What can hang from each mark
zezo: tasupe
gopado: bupimur nevigi
dunu: tasupe
nosas: luduz zilu
bapos: luduz
bupimur: gopado posam
nevigi: gopado nofef
tasupe: dunu posam
posam: bupimur tasupe
nofef: nevigi
luduz: bapos nevigi nosas
zilu: nosas

(in the rows, 128 means zero)
Known rows, with every way that one mark hangs from another
gopado[bupimur[posam]]: [116 159 148 167 169  81 118 165  90 156 127 138  94 125  76 134  85 152
  97  85 148 160 154 100 144 149 121 122 123 127 135 208 146 139 125 176
 154 142 140 134 116 162 129 149 121 147 112 144 103 139 134 132  90  86
 105 144 144 123 124 115 144 137 136 162 154 112 102 125 166 130 113]
gopado[bupimur[posam[tasupe]] nevigi[nofef]]: [141 190 121 198 164  81 108 121 143 175 121 145 105 134  96 134  94 136
  85 139 150 133  78  97 148 155 140 134 117 126 153 213 182 130 117 182
 193 176 158  68  86 162 170 179 109 131 133 125 123 178 116  97  81  88
 138  96 176 125 151 124 139 146 131 134 159 100  90 123 130 125 120]
bupimur[gopado posam]: [134 151 129 177 136  97 123 134 126 147 156 152  99  98  87 151  84 166
  58  90 120 131 157 121 121 137 122 136 107 111 141 193 116 158 137 167
 149 148 140 144  95 120 120 129 102 145 101 141 128 130 125 169  82  94
 104 138 152 121 133 133 145 125 163 162 143 154 104  99 156 136 126]
tasupe[posam]: [149 146 142 110 114 129 145 112 141 121 133 143 123 128 126 137 122 108
 109 123 111 110 114 122 120 122  98 139 142 140 141 142 144 143 111 149
 131 127 107  71 106  99 149 126 123 103 116 137 119 124 116 116 121 124
 129 117 137 132 123 131 142 125 153 101 123 125  93 117 135 134 111]
nevigi[gopado[bupimur[posam[tasupe]]] nofef]: [140 216 140 186 175  76  95 155 129 173 105 103 103 140  91 132 112 137
 100 154 131  87  97 125 170 144 154 124 127 130 157 210 169  99 129 169
 180 160 160 106  83 146 149 187  99 132 180 124  92 190 115  60  69 101
 116  94 190 112 126 139 146 145 103 143 182  67  92 144 126 120 119]
dunu[tasupe]: [139 143 137 122 134 130 126 115 142 125 125 158 136 103 130 125 120 101
 124 162 113 111  96 128 131 123 124 118 147 132 137 145 141 145 108 131
 135 132 114  91 109 114 153 137 134 114 128 128 122 133 118  81 130 133
 154  92 123 125 135 128 148 146 146 121 129 126  95 127 123 133 108]
nosas[zilu]: [143 151 143 140 158 115 138 114 116 122 176 116 109 119 134 103 123 123
 121 116 123  94 104 124  99 122 103 107 113 121 125 148 134 109 108 129
 142 147 140 129 128 136 108 156 134 124 146 120 137 139 129 135 145 126
 158 131 115 137 154 153 113 102 142 132 143 124 150 120 152 122 118]
bapos[luduz]: [146 137 146 125 138 123 136 116 132 114 132 129 157 118 118 130 145 150
 142 147 139 107 110 128 139 120 118 114 128 140 127 149 138 109 128 121
 122 127 143  85 115 107 133 167 134 127 134 117 110 150 134 132 119 136
 137 142 149 129 131 135 117 120 133  96 153 118  91 126 152 114 117]
posam[bupimur[gopado] tasupe]: [168 153 154 137 105 108 149 132 152 139 149 188 114  94 118 148  92 140
  39 136  93 110  92 103 109 139 106 111 107 113 154 183 172 155  73 176
 135 145 142  83  86 119 118 141 112 127  94 155 138 117 124 178  75 111
 130  95 149 138 144 105 149 135 171 116 132 157 112 113 134 160 105]
gopado[nevigi[nofef]]: [146 145  90 160 118 125 117  81 182 146 116 121 130 135 146 121 143 119
 126 176 133 105  62 132 128 130 149 146 122 128 145 123 148 116 131 127
 166 161 138  84 103 128 164 146 114 113 147 110 150 161 118 105 134 134
 154  94 166 126 147 136 116 134 124 108 125 118 125 125  90 115 139]
nevigi[gopado nofef]: [144 183 118 161 144 106 100 127 157 152 101  89 120 142 125 123 147 126
 130 181 119  67  86 151 155 127 160 134 130 129 152 148 144  89 139 133
 160 149 146 119  95 125 145 164 101 122 189 112 110 178 117  65 104 134
 127  93 183 113 123 146 130 137  98 125 156  79 117 146  98 111 132]
bupimur[gopado[nevigi[nofef]] posam[tasupe]]: [156 183 119 199 135  98 116 104 161 160 158 169 112 104 104 156  85 151
  41 132 120 104  97 113 126 144 133 141 104 112 154 201 155 154 124 173
 178 175 157  84  70 118 151 160  96 133 118 130 140 162 109 135  66  94
 132  96 173 123 158 139 148 135 156 136 152 145  90  96 130 142 129]
tasupe[dunu posam[bupimur[gopado]]]: [189 174 160 101 102 121 161 103 162 129 137 197 120  89 112 154  90 102
  62 141  91  96  84 118 106 114  87 122 142 137 147 183 167 173  73 184
 145 138  93  37  71  78 159 136 133 105  85 156 128 107 112 118  98 117
 145  85 153 139 141 127 159 137 193 101 117 144  64 102 129 142  83]
bapos[luduz[nevigi[gopado] nosas]]: [156 175 156 118 170 104 132 115 120 123 156 111 169  96 109 130 149 165
 151 173 142  53  62 129 176 105 141 117 140 162 124 183 149  74 109 102
 132 149 166  61 103  94 144 230 154 127 158  92 100 193 126 110  98 142
 153 140 185 122 135 149 102 114 124  71 207  79  68 110 162  89 120]
nofef[nevigi[gopado[bupimur]]]: [112 164 122 151 151  99 109 143 132 150 103 100 115 129 103  94 130 120
 149 177 155  80  93 152 183 139 160 140 118 148 129 162 149 106 127 138
 144 153 152 126 100 151 137 151 127 148 182 107 117 165 128  74 106 129
 130 109 178 105 115 152 151 140  94 144 174  62 112 153 125 125 101]
bupimur[gopado[nevigi] posam]: [126 155 107 190 129 104 120 108 150 156 143 160  97  96  93 143  83 165
  61 112 130 133 127 122 119 140 134 152 105 109 142 190 124 163 133 167
 160 171 138 125  86 123 141 139  98 144 101 130 146 135 124 162  93  97
 118 125 161 124 145 134 139 130 160 155 138 151 100  92 134 125 129]
bupimur[gopado[nevigi] posam[tasupe[dunu]]]: [148 189 130 181 141 109 120 108 151 158 152 196 117  90  97 163  65 144
  45 131 125 121 103 109 127 139 132 136 115 114 137 207 154 173 109 176
 169 176 141  78  73 113 157 165 115 140 105 130 140 144 106 120  70  92
 139  93 153 129 163 142 153 142 164 138 153 148  74  90 128 141 117]
luduz[nevigi[gopado nofef]]: [145 193 116 137 148 104  98 117 134 145 126  96 139 118 128 126 139 135
 135 171 126  46  53 135 177 124 163 145 122 149 135 165 157  76 145 121
 165 146 145  94 113 122 153 185 119 121 174 119 105 196 112  72  85 130
 138  95 193 109 123 137 118 134 103 102 173  65 113 148 108 117 146]
zezo[tasupe[dunu]]: [164 174 148 106 141 137 127 108 143 134 133 180 164  97 129 139 109  93
 124 166 122 108  84 133 136 116 128 115 153 136 127 165 152 146 102 133
 147 130 110  64  94 102 163 155 165 113 123 134 118 124 107  51 123 136
 177  74 117 133 155 140 149 154 148 112 135 132  70 122 118 137 105]
tasupe[dunu posam]: [173 176 158  94 125 137 146 103 145 122 133 174 142 115 124 150 105  85
 109 143 111  99  94 122 126 112  99 125 157 148 131 154 160 158  95 157
 143 129  92  39  92  82 171 146 148 102 114 139 117 124 103  67 116 125
 153  90 134 136 139 145 153 138 162  96 126 123  63 112 124 135  95]
posam[bupimur[gopado[nevigi[nofef]]]]: [162 133 113 155  90 103 144 105 180 146 127 157  99  97 120 132 113 147
  61 148 103 112  80 124 102 132 121 134 102 111 161 167 149 145  98 168
 150 158 135 106  83 122 128 125  97 125  98 146 153 121 135 192 105 119
 129 105 173 132 140 107 130 128 173 126 113 154 127 114 114 132 117]
nofef[nevigi[gopado[bupimur[posam[tasupe]]]]]: [120 186 134 159 164  97 105 148 125 153 111 113 118 127  97 106 118 121
 131 169 156  80  92 140 191 141 151 135 118 144 132 184 162 110 124 147
 150 154 162 107  91 150 138 160 133 148 178 112 110 170 121  70  83 123
 127 104 178 105 116 154 163 144  98 141 189  61  98 151 136 138  99]
gopado[bupimur[posam] nevigi]: [106 165 115 184 159  89 117 128 126 171 106 147  93 120  85 125  85 149
 100 116 160 166 114 101 143 154 139 144 123 124 138 203 156 145 118 174
 172 174 140 106 104 166 156 162 114 144 110 125 127 146 130 124 104  89
 127 122 155 128 140 119 133 144 134 151 149 108  98 116 136 113 116]
zilu[nosas[luduz]]: [131 119 163 140 140 116 150 119 129 151 184 143 134  97 122 121 121 120
 108 130 135  79  98 152 113 133 123  88 121 130 103 139 146 100 116 122
 140 175 140  96  93 146  93 154 160 124 135 103 150 151 146 146 136 126
 183 110 127 150 171 143 145  83 133 126 156 123 132 120 165 124 117]
nosas[luduz zilu]: [151 154 155 144 169 107 146  95  92 133 190 125 121  98 134  94 128 116
 131 116 126  66  82 139  99 121 111  90 109 135 103 154 145  97 118 118
 156 161 131  94 109 141  94 168 158 121 152 114 151 149 132 142 143 126
 198 138 125 164 173 155 146  79 163 124 158 114 130 119 167 110 109]
zilu[nosas[luduz[bapos nevigi[gopado]]]]: [134 154 175 140 158 104 150 126 121 153 182 137 152  83 120 113 128 135
 118 164 144  46  63 149 149 117 144  96 121 148  93 160 159  73 112 114
 148 192 143  70  86 144  99 193 173 127 154  96 145 183 140 125 117 129
 192 105 156 143 166 151 137  77 120 110 188  86 110 124 164 107 126]
dunu[tasupe[posam]]: [155 156 145 109 123 131 138 102 151 120 129 169 132 103 130 130 116  87
 112 158 101  98  86 126 125 118 103 126 156 138 147 156 152 156  94 145
 137 132  98  50  95  95 169 134 129  97 120 134 116 130 108  73 126 129
 154  84 131 128 131 132 157 144 162 102 125 126  70 119 128 137  96]
bupimur[gopado[nevigi]]: [118 123  97 165 101 114 129 100 167 150 132 153 105  97 119 126 106 146
  87 151 118 120 108 136 107 137 155 154 109 118 137 141 117 156 118 147
 142 173 123 139  97 125 141 136  94 137 122 117 161 133 128 154 126 105
 142 112 154 133 156 130 123 123 151 144 114 150 129  96 105 106 126]
nosas[luduz[bapos nevigi] zilu]: [167 182 173 135 186  91 155  97  78 126 207 127 153  78 138  88 142 132
 140 153 137  25  36 125 136  99 127  99 102 162  89 176 163  67 115 107
 165 177 134  49 107 135 100 211 182 123 164 112 152 188 124 134 120 129
 213 138 158 154 172 163 131  67 160  99 194  79 107 118 179  96 122]
zezo[tasupe[posam]]: [162 166 148 104 123 133 139 103 147 128 138 168 146 107 128 133 113  97
 112 146 113 102  90 130 129 121 105 134 153 137 144 163 152 147 100 142
 142 128 106  47  88  97 162 139 144  96 116 139 113 121 109  76 121 134
 161  84 126 135 136 133 149 142 158  98 127 134  67 118 128 142 104]
nosas[luduz[nevigi] zilu]: [155 172 150 134 175 102 137  87  82 131 202 124 132  83 135  96 127 121
 135 120 129  37  50 133 119 118 120 100 102 150  98 169 159  82 125 110
 165 164 134  74 114 140 103 191 163 122 153 115 143 172 127 136 124 125
 205 133 145 155 172 151 137  80 160 108 175  93 127 124 169 111 119]

Rows
[155 203 170 140 194  88 145 104  79 136 189 117 146  76 131  84 140 136
 144 166 137  15  32 132 149  98 141 103 107 161  90 185 163  59 114 107
 165 187 134  57 100 135 103 225 176 128 179 104 143 194 122 112 116 131
 210 129 166 151 167 167 134  71 146 103 206  61 100 124 169  86 119] | nosas[luduz[bapos nevigi[gopado]] zilu]
[140 206 125 157 169  81  94 136 116 157 126 102 122 117 103 127 120 146
 120 149 136  61  67 123 185 134 160 142 120 149 139 206 166  83 144 147
 177 154 152  96 109 139 155 195 116 132 165 127  93 200 114  75  66 110
 127 104 202 106 120 130 128 138 107 120 185  56 100 146 128 117 139] | luduz[nevigi[gopado[bupimur[posam]] nofef]]
[181 157 190 134 190  94 177 134 107 118 211 113 153 100 132 106 155 150
 134 180 134  62  71 114 138  76 119  96 135 155 117 164 136  76  68 107
 136 174 161  76 102 111 108 214 187 123 164  90 149 181 123 145 134 142
 178 152 149 134 160 178  98  75 146 103 202 106  98  76 188  85 117] | luduz[bapos nosas[zilu]]
[176 167 165 120 177 103 147 102 112 110 196 113 168  93 120 121 149 160
 146 155 138  46  55 121 150 101 115 104 127 161 123 183 151  73 101 103
 136 149 170  54 111  99 132 229 164 120 150  96 111 191 127 134 109 141
 171 150 171 129 154 155  93  97 145  70 203  94  85 103 183  98 117] | bapos[luduz[nevigi nosas[zilu]]]
[164 157 136 121 104 122 147  89 175 131 126 188 119  85 122 130 104  98
  80 166  92  97  63 121 112 122  99 129 145 128 158 173 160 169  77 164
 144 149  98  41  74  93 168 134 116  97 101 141 130 120 114 107 118 126
 157  74 147 132 137 120 157 147 185 102 116 140  68 109 120 138  90] | dunu[tasupe[posam[bupimur[gopado[nevigi]]]]]
[195 174 161 131 177  95 141  95 123 112 202 102 170 100 125 123 159 154
 142 167 134  25  36 124 151 101 118 102 124 162 135 185 159  61 108 104
 150 150 180  43 102  96 139 233 157 114 163  96 110 210 123 126 103 142
 174 141 189 124 156 160  94  95 144  65 204  91  85 107 178 100 120] | bapos[luduz[nevigi[nofef] nosas[zilu]]]
[158 156 133 130 144 105 121  95 107 138 160 125 154 102 136 122 144 120
 138 145 129  52  57 139 149 124 148 120 114 159 110 152 160  88 151 112
 168 145 132  62 107 128 130 164 152 117 151 125 133 178 120 119 101 129
 179 121 177 142 148 130 151 105 146  98 161  92 106 136 140 119 136] | nosas[luduz[nevigi[nofef]]]
[134 177 110 200 160  79 109 118 144 174 114 132  97 133  94 127 100 143
  97 134 154 138  88 107 144 152 142 142 117 127 151 205 166 127 129 177
 193 175 152  89  91 162 166 167 106 134 130 125 125 171 123 109  94  92
 131 110 181 121 145 124 132 143 133 145 152 102 100 123 130 115 122] | gopado[bupimur[posam] nevigi[nofef]]
[168 157 152 106 113 127 147 102 159 121 126 178 125  94 126 131 111  94
  95 154  95  99  74 119 119 119  89 120 150 132 155 169 162 159  81 156
 137 130 100  40  86  95 161 129 127  95 102 148 118 118 115  99 118 132
 150  83 137 130 125 118 159 148 177  97 122 131  70 120 131 147  91] | dunu[tasupe[posam[bupimur]]]
[161 196 173 120 187  89 148 143 104 133 169 106 173  86 119 119 153 167
 148 215 144  30  38 119 205  79 169 131 143 178 111 184 152  56  89  96
 142 178 160  58 100 104 138 247 182 132 176  88 122 214 114  97  89 144
 163 131 196 115 134 164 101 102 113  82 233  51  66  97 159  75 138] | luduz[bapos nevigi[gopado] nosas]
[176 162 136 154 100 107 144 111 178 150 142 185 115  97 127 146 100 134
  38 159  97 100  60 107 109 140 115 121 105 114 161 181 180 150  73 175
 153 162 148  62  74 118 136 152 103 119 103 147 148 135 120 167  78 114
 143  78 167 138 154 108 144 137 169 108 131 150 111 112 115 154 109] | posam[bupimur[gopado[nevigi[nofef]]] tasupe]
[177 177 148 135 108 117 149 109 171 148 138 214 127  82 119 155  81 121
  40 166  99 107  58 104 112 132 116 112 117 118 147 191 188 168  59 180
 150 164 131  47  71 108 146 163 127 124  92 148 149 121 115 137  79 113
 158  67 151 144 165 115 153 148 175 108 132 151  89 106 112 152  97] | posam[bupimur[gopado[nevigi]] tasupe[dunu]]
[121 191 131 179 168  92 116 127 127 172 114 171 108 117  87 136  73 135
  90 130 157 157  95  94 148 153 137 132 127 129 134 214 177 152 102 181
 177 176 142  74  94 158 168 182 126 140 112 126 124 152 117  93  89  86
 141  99 151 131 154 125 146 152 136 140 158 105  79 115 132 123 107] | gopado[bupimur[posam[tasupe[dunu]]] nevigi]
[136 175 123 189 136 105 120 112 149 158 154 180 108  96  99 156  74 155
  45 121 125 124 113 109 125 144 131 144 106 110 144 200 147 166 116 172
 163 175 147  95  80 120 146 157 103 141 105 130 142 144 113 145  73  91
 128 107 157 128 155 136 147 136 159 141 151 150  89  93 134 140 123] | bupimur[gopado[nevigi] posam[tasupe]]
[135 130  93 176 101 104 124  95 179 152 137 142 109 106 126 127 118 141
  84 161 111 100  91 140 110 135 158 152 105 120 149 144 125 143 125 149
 157 174 131 127  90 122 147 140  88 130 135 116 159 151 125 143 120 106
 145 102 171 130 159 133 124 123 149 140 116 144 129 100 100 109 129] | bupimur[gopado[nevigi[nofef]]]
[175 163 150 109 106 123 149 101 160 133 141 184 131  88 121 135 102 108
  79 145  98  98  82 126 116 122  96 132 141 128 155 183 158 159  85 162
 142 133 106  46  72  93 154 133 133  98  95 151 121 111 114 114 109 128
 156  82 141 137 138 120 152 142 180 102 122 149  67 111 132 148  97] | zezo[tasupe[posam[bupimur[gopado]]]]
[ 95 189 140 165 172  89 104 167 105 168  90 117  93 122  75 125  96 152
 113 126 143 131 140 124 166 143 151 132 135 124 134 202 141 121 123 161
 149 159 139 144 105 153 133 173 108 150 149 122  95 149 130  86  91 100
 105 121 157 121 116 129 141 144 105 160 172  78  96 136 136 107 112] | nevigi[gopado[bupimur[posam]]]
[191 184 160  98 114 126 150  96 162 133 141 206 146  80 119 146  91  93
  79 161  97  92  69 126 118 114  97 121 151 135 148 193 168 169  74 166
 150 137  96  24  61  81 169 147 151  97  94 152 119 110 106  79 105 128
 172  63 138 138 150 131 161 151 187  99 124 147  46 107 126 148  87] | zezo[tasupe[dunu posam[bupimur[gopado]]]]
[179 177 148 132 153  97 133 122 124 121 157 112 177 113 144 119 163 145
 138 198 137  42  39 112 184  95 154 137 114 169 123 162 163  68 134 115
 162 151 144  48 112 115 145 193 154 119 163 126 126 208 108 105  86 135
 156 115 197 110 128 144 108 110 122  84 181  71  95 132 137 109 153] | luduz[bapos nevigi[nofef]]
[192 188 164  89 120 133 149  96 159 129 135 200 152  88 124 145  99  85
  93 160 104  97  64 124 125 112  91 117 158 137 145 187 175 159  76 159
 150 129  98  14  70  82 172 147 160  93  96 152 114 110 105  68 108 137
 173  64 132 137 144 130 159 154 180  89 127 138  45 116 124 150  88] | zezo[tasupe[dunu posam[bupimur]]]
[159 194 163 143 168 125 119 135 111 136 149 170 141 121 108 166  88 125
  86 110 135 129 123 101 147 131 103 111 133 124 127 194 166 145 119 156
 154 131 146  67 101 116 145 157 148 132 110 143 109 139 105  95  71 114
 126 109 128 123 137 139 159 147 139 122 167 125  74 121 152 161 118] | bupimur[posam[tasupe[dunu]]]
[177 151 131 131  87 109 155  93 180 134 134 162 103 107 121 137 112 121
  61 138  93  94  78 121 103 127  93 144 123 130 165 169 160 152  91 177
 151 148 112  53  74  95 151 124 101  98  98 149 136 123 120 159 105 119
 131  98 173 135 130 118 141 127 183  98 112 143  92 107 124 139 103] | tasupe[posam[bupimur[gopado[nevigi[nofef]]]]]
[177 167 150 101 113 128 148 103 155 129 135 178 138  99 126 135 110 102
  95 144 104 102  80 124 122 121  92 127 147 132 153 177 163 149  86 154
 143 127 108  36  79  96 156 133 143  94  97 151 115 111 114 105 113 137
 156  82 135 135 131 121 151 143 173  91 124 141  65 120 132 151  99] | zezo[tasupe[posam[bupimur]]]
[169 155 156 112 162 108 142 107 119 113 175 120 177  96 116 134 150 161
 147 160 141  63  66 123 163 106 127 113 134 164 124 174 149  82 110 103
 130 139 165  54 111  94 141 214 161 123 142 100 106 186 128 132 102 142
 156 149 177 125 142 144 102 109 137  67 195  97  74 107 172 100 122] | bapos[luduz[nevigi nosas]]
[166 144 143 118  91 113 161 111 159 128 138 166 101 102 114 140 105 124
  64 120  92 105 105 118 103 126  84 135 127 127 158 170 151 159  89 176
 134 136 107  71  84  95 137 117 107 106  89 155 128 108 124 168 104 116
 122 113 158 137 122 113 147 124 183 107 112 148  93 108 139 142  98] | tasupe[posam[bupimur[gopado]]]
[128 153 101 183 140  85 114 114 155 169 107 126 103 134 112 114 117 130
 114 160 144 128  75 116 135 149 158 141 119 134 149 170 162 122 119 163
 180 174 142  99 100 163 166 165 103 128 146 118 136 171 127 105 119  97
 147 101 176 129 152 120 123 138 126 137 134 100 120 126 110 105 120] | gopado[bupimur nevigi[nofef]]
[170 170 155 119 183  97 145 109 100 123 221 106 141  91 132 116 132 142
 131 139 128  39  47 117 143 103 123 113 127 157 120 178 146  74  90 104
 151 158 169  83 124 115 126 218 172 119 152  99 128 188 120 134 114 135
 176 139 159 127 159 158  95  95 145  91 199  95 119  93 173 106 129] | luduz[nevigi nosas[zilu]]
[179 186 159  94 129 138 140  97 150 130 138 189 160  97 128 142 102  80
 111 161 111  95  77 130 132 112 106 124 163 143 136 173 163 156  89 148
 150 131  97  24  80  83 179 152 162  94 114 140 112 122 100  42 117 133
 178  67 125 136 148 141 158 152 165  94 130 131  46 114 122 142  93] | zezo[tasupe[dunu posam]]
[148 128 114 148  92 109 149 109 172 145 123 165  96  91 115 130 107 151
  62 140 107 124  93 123 101 135 118 135 105 110 153 167 143 154  93 166
 140 157 128 114  89 125 123 124 103 130  87 145 154 107 139 198 111 118
 129 111 162 135 136 103 130 129 172 129 112 158 127 109 118 132 115] | posam[bupimur[gopado[nevigi]]]
[132 184 166 161 176  87 118 165  89 158 134 162 109 120  76 146  74 137
  86  98 145 152 138  92 151 148 119 110 130 129 132 219 167 147 109 183
 160 144 142 100 107 153 141 167 132 146 114 144 101 144 121 104  75  82
 119 121 139 128 138 123 157 145 138 152 166 109  85 124 164 140 104] | gopado[bupimur[posam[tasupe[dunu]]]]
[184 182 171 108 127 128 148 128 143 133 135 199 143 103 126 158  96 108
  69 152 108 113  71  98 126 127  97  94 130 125 140 181 195 150  66 166
 141 133 135  40  92 110 138 156 151 118  95 156 126 118 114 120  81 129
 148  78 134 139 145 113 156 150 160  95 141 137  89 128 128 167  98] | posam[bupimur tasupe[dunu]]
